In the rows, zero is written as 128.
Known rows, with every step that occurs:
pimovu-gima-mosa: [104 149 144 149 131 179 157 117 138 125 121 135 148 115 154 141 151 127
  82 134 147 124 151 117]
zeto-kove: [114 148 128 116 125 104 117 149 130 139 137 117 160 120 146 131 105 143
 104 135 150 124 124 144]
zeto-kove-guso-sasa-mosa-gima-pimovu: [ 75 109 122  94 125 166 137 150 135 150 131 114 144 117 157 151 104 164
  21 136 195 123 153 138]
pimovu-gima-mosa-sasa-sisu-kove-zeto: [ 87 127 143 133 129 202 159  93 130 132 129 141  82 126 175 145 136 119
  30 119 157 126 177 135]
gima-mosa-sasa-sisu-kove: [129 133 134 125 123 188 150 100 131 146 138 135  71 137 168 137  98 123
  84 103 149 124 163 136]
zeto-kove-guso: [ 97 143 126 103 133  95 110 149 134 140 124 112 139 114 142 136 118 144
  67 121 179 115 126 131]
pimovu-gima-mosa-sasa-kove-zeto: [ 58 110 139 131 136 191 154 101 128 139 134 139 129 114 165 150 148 125
  38 134 149 125 179 145]
sasa-guso: [128 138 122 130 125 151 113 115 123 135 125 122 133 130 134 135  93 138
 122 102 125 138 131 137]
sasa-mosa: [122 140 123 129 124 148 110 120 128 131 131 123 122 128 133 137 109 142
 102 103 123 131 127 145]
gima-mosa-sasa-kove-guso: [ 87 111 130 111 137 167 137 112 131 153 134 128 105 120 154 147 121 133
  66 108 163 117 168 136]
guso-sasa-mosa-gima-pimovu: [ 95  89 123 117 120 210 160 132 127 139 136 129 131 131 144 146 111 151
  64 143 147 137 155 140]
pimovu-gima-mosa-sasa: [ 88 133 139 139 130 193 176 117 131 134 121 142 137 125 156 143 142 125
  81 139 136 126 162 131]
sasa-mosa-gima: [ 82 108 120 113 119 171 134 127 130 138 132 123 110 130 136 138  89 145
 113 122 123 132 137 144]
zeto-kove-sasa-guso: [ 93 143 118 108 131 130 107 136 117 148 141 111 147 121 144 140  87 142
  53 121 167 131 128 173]
gima-mosa-sasa-sisu: [120 131 133 135 124 187 150 101 135 146 135 142  91 133 162 144 106 129
  91 119 148 122 163 149]
gima-pimovu: [152 139 128 127 130 158 130 115 128 133 123 135 123 127 136 127 138 139
 137 149 140 128 139 112]
pimovu-gima-mosa-sasa-guso-kove-zeto: [ 55  89 140 135 134 213 154  94 115 137 134 133 126 119 156 149 136 132
  16 121 164 132 174 135]
sisu-sasa-guso-kove-zeto: [ 96  78 132 117 136 159 105  95 111 126 134 118  89 128 137 128 124 115
  41 114 169 141 142 140]
gima-mosa-sasa-guso-kove: [ 96  94 131 127 129 201 144 103 114 152 142 126 118 130 148 141  98 138
  71 102 153 131 162 134]
kove-guso: [108 124 127 114 136 117 118 128 133 128 113 123 104 121 125 134 144 129
  85 112 160 119 131 113]
zeto-kove-guso-sasa-sisu: [ 97 134 129 117 120 121 123 148 137 143 132 116 139 115 158 151 105 139
   4 116 198 121 141 148]
sisu-kove: [141 134 128 115 127 130 128 129 123 128 132 120  99 132 135 119 120 119
 117 109 132 130 129 109]
sisu-kove-guso-sasa-mosa-gima-pimovu: [ 98  97 123  93 127 190 147 131 126 139 124 116  83 129 149 139 121 141
  33 112 175 129 157 106]

Rows:
[129 126 132 122 125 140 107  99 129 126 137 127  56 129 155 132 116 118
  61 103 153 128 147 131]
sasa-sisu-kove-zeto
[ 87  84 121 118 119 174 139 112 102 152 137 124 119 137 131 134  83 131
  85 106 129 140 142 143]
mosa-sasa-guso-kove
[115 110 127 131 122 167 137 137 125 129 138 124 144 129 134 145 122 140
  47 110 137 136 140 153]
guso-sasa-mosa
[105 100 128 129 120 148 139 137 123 141 146 121 162 119 141 146 121 123
  54 124 144 135 148 144]
guso-sasa-kove
[ 74 133 137 137 126 193 165 113 128 146 130 137 145 117 165 148 125 122
  69 130 138 127 168 136]
pimovu-gima-mosa-sasa-kove
[ 63  81 121 107 127 168 146 141 131 135 125 119 113 123 133 151 123 143
  25 113 166 127 149 135]
kove-guso-sasa-mosa-gima
[113 119 129 126 132 195 145 105 125 146 132 133 119 136 151 143 101 141
 106 107 137 130 160 146]
gima-mosa-sasa-guso
[ 56 102 122  95 123 143 137 160 134 146 133 108 147 116 150 152  99 156
  12 121 186 123 144 150]
zeto-kove-guso-sasa-mosa-gima
[130 134 128 120 130 153 114 115 129 125 125 126  93 134 139 128 117 122
  89 114 139 136 128 153]
sisu-sasa-mosa
[103 104 126 131 121 160 113 110 108 142 138 112 133 123 129 134  92 132
  80 101 146 139 131 121]
sasa-guso-kove
[111 135 123 130 125 149 121 109 124 136 138 133  82 125 138 140 111 115
  51 125 158 128 135 161]
kove-sasa-sisu
[117 130 119 105 133 152 114 123 112 133 141 114  75 131 133 129 112 124
  48  96 147 133 131 145]
sisu-kove-sasa-mosa
[114 113 127 106 129 149 126 138 124 130 127 111  94 127 138 138 128 131
  14  83 167 129 142 117]
sisu-kove-guso-sasa-mosa
[ 64  72 118 108 128 199 134 110 105 150 149 118  91 120 128 136 109 137
  27 139 173 133 147 133]
guso-kove-sasa-mosa-gima-pimovu
[ 84  63 134 121 136 135 115 110 111 126 147 120 109 117 122 129 155 127
  48 128 165 127 141 123]
guso-kove-zeto
[100 107 125 117 131 152 127 137 130 130 124 120 119 122 129 149 137 141
  16  98 165 126 142 136]
kove-guso-sasa-mosa
[143 153 129 128 114 143 120 109 131 134 133 125  74 132 155 129  90 114
  90  98 141 131 135 123]
sasa-sisu-kove
[103  97 128 117 134 135 140 142 130 127 122 122 126 122 127 142 155 129
  36 116 171 124 143 122]
kove-guso-sasa
[ 91 145 119 106 130 127 104 142 120 144 146 113 136 118 142 141  97 147
  36 121 164 126 128 179]
zeto-kove-sasa-mosa
[ 71  59 124 112 129 172 127 103 101 145 142 126 102 134 132 137 106 134
  59 107 140 139 154 150]
mosa-sasa-guso-kove-zeto
[ 81  89 122 119 130 159 113 117 102 139 152 114 104 117 118 137 116 128
  14 110 166 133 131 147]
guso-kove-sasa-mosa
[ 88  78 128 124 132 157 101  98 107 134 141 115 117 121 129 136 116 137
  50 101 158 137 143 130]
sasa-guso-kove-zeto
[ 90  76 130 122 131 147 127 126 122 132 151 124 144 116 141 147 143 128
  21 127 154 132 159 153]
guso-sasa-kove-zeto
[ 88  93 126 130 121 157 122 108 108 142 152 121  87 118 130 136 109 112
  15 120 178 130 136 142]
guso-kove-sasa-sisu
[102 114 131 123 131 177 144 110 128 152 144 130 122 126 156 143 112 130
  92 119 142 124 167 147]
gima-mosa-sasa-kove
[ 92 110 121 114 121 147 138 122 116 155 140 131 124 130 141 136  95 123
 110 123 117 132 147 154]
mosa-sasa-kove
[ 83  87 121 105 129 191 149 131 133 139 120 125 109 123 139 150 130 150
  33 128 174 126 157 123]
kove-guso-sasa-mosa-gima-pimovu
